Each row was made from one path, in order. Every step used is in the known rows, and no mark comes twice. Write each row's path.
Known rows:
sopo > pudo > vekes > bogaguv > vidap: [ 2.44 -3.37 -0.10 -6.16 -1.00  2.66 -0.47 -0.03  4.88  3.19 -1.63  1.62
  3.04 -0.66 -2.99 -4.14  2.73 -0.42 -1.01 -1.78 -0.01  0.06  1.58]
naka > neno > pudo: [ 0.42 -0.26 -0.49 -2.56  1.33 -1.97 -0.72 -1.31  5.51  0.85 -0.79  2.31
  1.27 -0.50  3.35 -0.59  2.35  2.46 -3.02 -1.50 -2.98  1.87 -1.76]
bogaguv > rukepil > naka: [ 0.47 -0.09 -0.27 -1.03  0.57  0.76 -1.45 -1.00 -0.85 -0.56 -3.05  4.48
 -1.81  0.76  0.09 -3.08  0.40  2.02 -2.52  0.22  2.02  1.48  1.59]
sopo > naka > neno > pudo: [-0.35  0.80 -0.30 -1.53  1.05 -2.06  0.32 -2.60  6.47  0.22 -0.33  1.70
  0.89 -1.42  3.98 -1.71  2.58  1.69 -2.39 -3.11 -2.96  1.78 -0.70]
sopo > pudo > vekes > naka > vidap > bogaguv: [ 2.91 -1.44  2.06 -5.43 -1.45 -0.97 -3.98 -0.86  2.66  1.25 -0.87 -2.52
  0.27 -2.57  3.19 -6.27  0.55 -2.55 -2.98 -0.58  2.92  0.99  1.59]
sopo > pudo > vekes > naka > neno: [ 2.62  0.98  3.79 -2.83 -0.46  1.05 -1.01 -1.30  4.27  2.46  1.67  0.43
 -0.72 -0.08  2.99 -0.50  1.82  4.62 -4.02 -1.78  1.02  5.03  3.69]
rukepil > bogaguv > vekes > naka > neno: [ 1.59  0.12  5.28 -1.36 -3.09  2.28 -0.55 -2.20  2.97  0.73  0.77  1.71
 -0.19 -0.93  2.12  1.47  1.37  7.01 -3.65 -0.72  0.30  4.65  4.73]
sopo > naka > vidap > bogaguv > vekes: [ 2.77 -2.29  4.30 -1.74 -5.03 -1.00 -3.80 -2.34  1.48 -2.51 -1.11  2.58
  0.89 -1.15  2.26 -4.32 -1.18 -0.62 -1.57 -0.33  1.70 -0.11  2.50]
vekes > pudo: [ 2.54 -2.19  1.56 -4.56  1.30  1.89 -1.65  0.51  4.08  0.13 -0.71  2.57
 -0.33 -1.74  3.95 -1.51  1.53 -1.96 -3.76  0.08  1.03  1.44 -1.00]
vidap > bogaguv > rukepil > naka: [ 0.82 -0.33 -0.54 -1.57  0.12  1.43 -1.68 -1.27 -2.00 -0.38 -3.01  3.13
 -1.73 -0.21 -0.01 -5.32 -0.40  1.13 -2.41  0.25  2.62  0.88  1.45]
neno > pudo > vekes > bogaguv > rukepil > naka: [-0.29  0.68 -0.91 -0.35  1.04 -0.48  0.31 -1.07  0.22  1.72 -2.21  2.08
 -1.33  0.82 -0.18 -3.70  0.20  0.04 -2.73 -0.96  0.49  1.27  0.76]
pudo > vekes > naka: [ 3.72  1.39  2.70 -2.62  1.84  0.36  0.95  1.14  4.99  1.81  1.49 -0.31
 -1.15  1.65  2.53 -3.04  2.25 -0.08 -3.48 -1.52 -0.57  3.65  3.82]
vekes > naka: [ 2.11  0.96  3.51 -2.60  1.55  1.67 -0.34  0.52  4.66  0.55 -0.63  0.80
 -1.22 -0.19  2.08 -2.18  2.74  1.21 -3.28 -1.42 -1.29  2.45  3.64]
vidap > naka > neno: [ 3.99 -1.44  2.47 -3.42  0.25  1.50 -3.85 -2.73  2.73  0.41  0.53  2.19
  0.10 -0.42 -0.43 -0.84  0.74  8.71 -3.86  1.62  0.07  3.35  1.27]
rukepil > naka > neno: [ 0.80 -1.08  0.02 -3.68 -1.60  0.88 -3.07 -2.24  0.86  1.63 -0.95  3.27
 -1.02 -0.33  1.18  0.52  1.57  7.75 -4.02  0.10  1.44  4.37  1.72]
neno > pudo > vekes > naka: [ 2.47  2.15  1.53 -1.80  2.74 -0.88  2.38  1.07  5.89  1.83  1.22 -0.29
 -0.64  1.44  3.60 -3.27  2.13 -1.75 -3.55 -2.62 -2.16  3.29  2.47]
neno > pudo > vekes: [ 4.16 -0.58 -1.90 -3.73  2.53 -3.98  0.85  0.38  6.07  1.71  1.27  0.66
  0.98  2.99  3.34 -3.43  1.70 -2.35 -2.57 -1.63 -1.76  2.13 -0.94]
naka > vidap: [ 1.64 -3.13  1.74 -5.31 -1.69 -3.33 -7.22 -0.93  4.87 -0.41 -1.85  0.94
  0.89 -1.61  2.38 -0.43  3.07  1.21 -3.18  2.01  1.92  0.97 -0.30]
vidap > naka: [ 5.38 -2.03  1.44 -3.74  3.12  0.66 -2.65 -1.52  2.95 -1.09 -0.60  2.54
  0.18  0.69 -1.09 -4.11  0.04  3.76 -3.19  1.38 -1.14  1.04  0.82]
rukepil > bogaguv: [ 3.51 -3.59  0.30 -5.80 -0.03  0.03  0.84 -2.34  4.18  0.42 -1.05 -0.38
  1.14 -1.11  1.64 -0.44  3.69  3.18 -1.89 -0.35  0.14  2.05  2.62]
rukepil > naka > neno > pudo > vekes: [ 2.75  0.06 -2.37 -3.15  1.27 -3.38  0.79 -0.46  4.40  2.61  1.53  1.25
  0.41  2.49  3.29 -2.25  1.15  0.52 -3.57 -1.55 -0.82  3.82 -0.54]
rukepil > naka > vidap > bogaguv: [ 1.74 -2.90 -0.68 -6.01 -2.23 -1.01 -5.51 -1.34  0.31  0.62 -2.58 -0.57
 -0.03 -2.59  1.66 -5.56  0.56 -0.04 -3.02  1.15  3.09  0.50  0.10]
pudo > vekes: [ 6.04 -1.69 -0.23 -4.85  1.40 -2.15 -1.27  0.33  4.81  1.54  1.57  0.52
  0.13  3.20  1.83 -3.06  1.89  0.02 -2.53 -0.15  0.45  2.61  1.04]
naka > vidap > bogaguv > vekes: [ 3.25 -3.02  4.05 -2.40 -4.92 -1.03 -4.59 -1.49  0.88 -2.04 -1.41  2.93
  1.19 -0.43  1.81 -3.53 -1.30 -0.11 -2.02  0.80  1.69 -0.10  1.70]
naka > neno: [ 2.75 -1.72  2.16 -4.10 -1.21  0.79 -4.20 -1.96  3.59  0.96 -0.06  2.06
  0.03 -0.57  1.18  0.74  2.57  7.41 -3.13  0.69  0.43  3.25  1.24]

Write each row's path:
[-1.19 -0.71  0.07 -2.10 -1.35 -3.69 -4.32 -1.34  2.14  1.19 -2.21  0.65
  0.01 -1.15  1.67 -1.94  1.20 -0.63 -3.59  1.01  2.51  1.34 -0.60]  neno > pudo > vekes > bogaguv > rukepil > naka > vidap
[-0.60 -1.52  1.00 -2.65 -1.93 -2.45 -6.08 -1.34  1.34 -0.71 -2.99  2.59
 -0.46 -1.38  1.63 -1.30  1.45  1.19 -3.47  2.17  3.78  1.40  0.26]  bogaguv > rukepil > naka > vidap
[ 2.33 -1.71  1.98 -5.22 -1.69 -0.06 -5.07 -0.77  2.34  0.57 -1.55 -2.11
  0.16 -3.13  2.19 -5.70  1.32 -0.65 -2.92  0.76  2.02  0.54  1.13]  vekes > naka > vidap > bogaguv
[ 2.01  0.36  5.43 -0.74 -1.74  1.70  2.09 -0.81  3.32 -0.55 -0.27  1.80
 -0.24 -0.08  2.45 -0.86  1.17  1.55 -2.90 -1.84 -0.75  2.85  5.72]  rukepil > bogaguv > vekes > naka
[ 1.52 -0.37  3.37 -4.02 -0.93 -2.93 -4.06 -0.23  5.53  1.03 -0.23 -0.65
  0.10 -1.15  4.10 -1.65  2.21 -1.51 -4.02 -0.47  2.50  2.84  2.15]  sopo > pudo > vekes > naka > vidap
[ 2.59 -2.12  3.92 -2.29 -1.44  1.80 -1.17  0.15  2.78 -1.23 -0.56  4.93
  0.01 -0.82  4.08 -0.86 -0.57 -2.27 -3.46 -0.11  1.06  1.19  0.20]  bogaguv > vekes > pudo
[ 4.08 -1.85  1.14 -4.52  0.69 -1.27 -1.66 -0.53  4.99  4.28  0.52 -2.89
  0.28  0.93 -0.91 -3.02  2.39  0.42 -2.38 -0.99 -1.39  0.90  0.94]  pudo > vekes > bogaguv
[ 3.78 -0.25 -1.36 -3.50  1.51 -3.37  0.33 -0.39  5.75  2.30  1.99  0.64
  0.94  2.39  3.29 -2.17  1.68  0.34 -3.02 -1.31 -1.23  3.25 -0.78]  naka > neno > pudo > vekes
[ 2.55 -1.15  3.40 -1.28 -0.78  0.70 -5.32 -1.34  1.25 -1.77 -1.90  0.33
  0.04 -1.85  0.03 -5.48  0.52 -0.27 -1.08  2.37  3.25 -1.31  0.29]  naka > vidap > bogaguv > rukepil
[ 1.14 -0.16 -0.33 -2.12  2.22 -1.51 -0.61 -1.98  5.06  0.45 -0.37  2.47
  1.26 -0.38  2.26 -1.64  1.05  3.32 -3.47 -0.92 -3.28  1.86 -1.68]  vidap > naka > neno > pudo
[ 4.23 -2.56  3.72 -2.23 -3.77  0.39 -2.53 -1.24  0.64 -1.87 -1.34  3.55
  0.76  0.62  1.25 -4.17 -1.50  0.24 -1.51 -0.22  0.46 -0.22  2.26]  vidap > bogaguv > vekes
[-1.72  0.78 -0.81 -0.67  0.86 -1.31  0.05 -1.96  3.27  1.77 -1.62  2.02
  0.30 -0.90  1.96 -1.19  1.30  2.34 -3.16 -1.86 -2.24  1.75 -1.38]  vekes > bogaguv > rukepil > naka > neno > pudo
[ 2.85  0.90  3.31 -2.63 -0.58  1.34 -1.42 -0.93  4.16  2.43  1.99  0.24
 -0.82  0.24  2.12 -0.07  2.21  5.98 -4.11 -0.54  0.44  5.12  3.45]  pudo > vekes > naka > neno
[ 0.69 -1.11 -1.14 -2.91  1.18  0.02  1.23 -2.25  4.94  0.75 -0.64  2.54
  2.48 -1.35  1.21 -1.62  1.63  3.70 -3.01 -0.99 -2.75  2.05 -0.91]  rukepil > bogaguv > vidap > naka > neno > pudo
[-0.30 -0.08  0.21 -0.88  0.39  0.91 -1.45 -1.32 -0.70  1.10 -3.05  2.53
 -1.77  0.06 -1.16 -3.19  0.55  1.84 -2.63 -0.26  1.22  0.85  1.64]  vekes > bogaguv > rukepil > naka
[ 3.43 -2.65  1.43 -4.47 -1.01  3.55 -1.85 -3.04  2.61  0.68  0.05  2.78
  1.82 -1.48 -1.91 -0.87  1.37  9.08 -3.05  1.46  0.65  3.41  2.10]  rukepil > bogaguv > vidap > naka > neno
[ 0.71 -1.67  2.08 -3.75 -1.73 -3.20 -5.61 -2.76  6.02 -1.28 -1.19  0.24
  0.48 -2.94  3.28 -2.25  3.41  0.02 -2.39 -0.23  2.06  0.99  1.17]  sopo > naka > vidap
[ 2.52  0.68 -1.49 -1.63  1.38 -2.76  0.90 -0.64  3.83  1.98  1.50  1.41
  0.25  2.52  2.76 -2.72  0.74  0.17 -3.07 -1.04 -0.09  3.35 -0.48]  bogaguv > rukepil > naka > neno > pudo > vekes
[ 2.42 -0.83  0.41 -3.49  0.84 -1.98 -0.55 -1.07  5.72  4.85  0.80 -2.88
  0.84  0.36  0.19 -2.36  2.23  0.68 -2.77 -1.81 -2.57  1.41 -0.22]  naka > neno > pudo > vekes > bogaguv
[ 2.03 -0.04  4.34 -0.54 -0.63  1.50 -4.44 -1.00  1.33 -1.51 -1.64 -0.14
 -0.33 -2.19  0.29 -5.66  0.47 -0.51 -1.43  1.85  3.04 -0.73  1.31]  vekes > naka > vidap > bogaguv > rukepil
[ 2.27 -2.68  3.05 -2.30 -5.20 -1.02 -4.00 -1.61 -0.53 -1.76 -2.03  3.57
  0.67 -0.33  1.80 -3.69 -1.81  0.10 -2.41  0.47  2.15  0.50  1.94]  rukepil > naka > vidap > bogaguv > vekes
[ 2.03 -0.20  0.57 -2.78  0.76 -2.01  0.24 -2.05  6.35  4.35  1.22 -3.27
  0.53 -0.39  0.58 -3.18  2.36  0.07 -2.33 -2.91 -2.55  1.34  0.54]  sopo > naka > neno > pudo > vekes > bogaguv
[ 4.56 -3.11  0.33 -4.72  1.79  3.31 -1.71 -0.94  2.82 -0.91 -1.49  4.52
  2.10  0.01 -3.65 -4.95  0.56  3.78 -2.40  1.42 -0.74  0.53  1.10]  bogaguv > vidap > naka
[ 3.05 -3.29  0.68 -6.24 -1.94 -1.08 -6.33 -1.18  2.16  0.09 -1.95 -1.42
  0.84 -2.64  1.63 -5.42  1.23 -0.30 -2.43  1.46  2.47 -0.25 -0.25]  naka > vidap > bogaguv
[ 2.85  0.19  3.88 -0.53 -0.45  0.82 -3.76 -0.80  1.49 -0.89 -0.59 -0.66
 -0.37 -1.33  0.42 -5.97  0.17 -1.20 -1.56  1.82  3.32 -0.19  1.46]  pudo > vekes > naka > vidap > bogaguv > rukepil
[-0.20 -1.20  0.81 -2.66 -1.96 -2.96 -5.44 -1.40  1.58  1.07 -1.99  0.62
 -0.38 -0.98  0.98 -1.85  1.28  0.50 -3.55  1.74  3.57  1.64  0.40]  pudo > vekes > bogaguv > rukepil > naka > vidap
[ 2.68  0.76  3.42  0.97  1.59  0.47 -1.22 -1.82  3.09  1.40  0.43 -0.61
  0.12  0.19 -1.83 -3.83  0.24  1.54 -1.75  0.53 -0.29  0.11  0.48]  vidap > naka > neno > pudo > vekes > bogaguv > rukepil
[ 3.06 -0.68  0.55 -3.10  1.53 -1.65 -0.41 -1.45  5.22  4.64  1.12 -2.79
  0.85  0.39 -0.68 -3.18  1.29  1.27 -3.09 -1.32 -2.83  1.45 -0.16]  vidap > naka > neno > pudo > vekes > bogaguv
[ 3.80 -2.02  1.61 -4.03 -0.69  2.96 -2.53 -2.27  2.94  2.24  0.91  1.68
  1.56 -0.53 -2.81 -1.91  0.95  7.95 -3.36  1.31  0.20  3.20  1.59]  pudo > vekes > bogaguv > vidap > naka > neno
[ 1.48 -2.75 -0.87 -5.23 -1.33  2.42 -0.15 -0.07  5.14  3.57 -0.86  1.52
  3.37 -0.78 -3.08 -3.03  3.18  1.71 -1.49 -1.04 -1.24  0.73  0.51]  naka > neno > pudo > vekes > bogaguv > vidap
[ 2.19 -0.94  0.74 -4.65 -0.91 -1.52 -3.34 -0.48  3.16  1.19 -0.69 -2.72
  0.58 -2.29  3.10 -6.19  0.95 -2.46 -3.14 -0.05  1.33  0.84  0.25]  neno > pudo > vekes > naka > vidap > bogaguv
[ 4.31 -0.16 -1.17 -3.01  2.26 -2.98  0.51 -0.79  5.33  2.01  2.28  0.67
  0.92  2.53  2.44 -2.91  0.73  1.00 -3.47 -0.90 -1.41  3.39 -0.72]  vidap > naka > neno > pudo > vekes
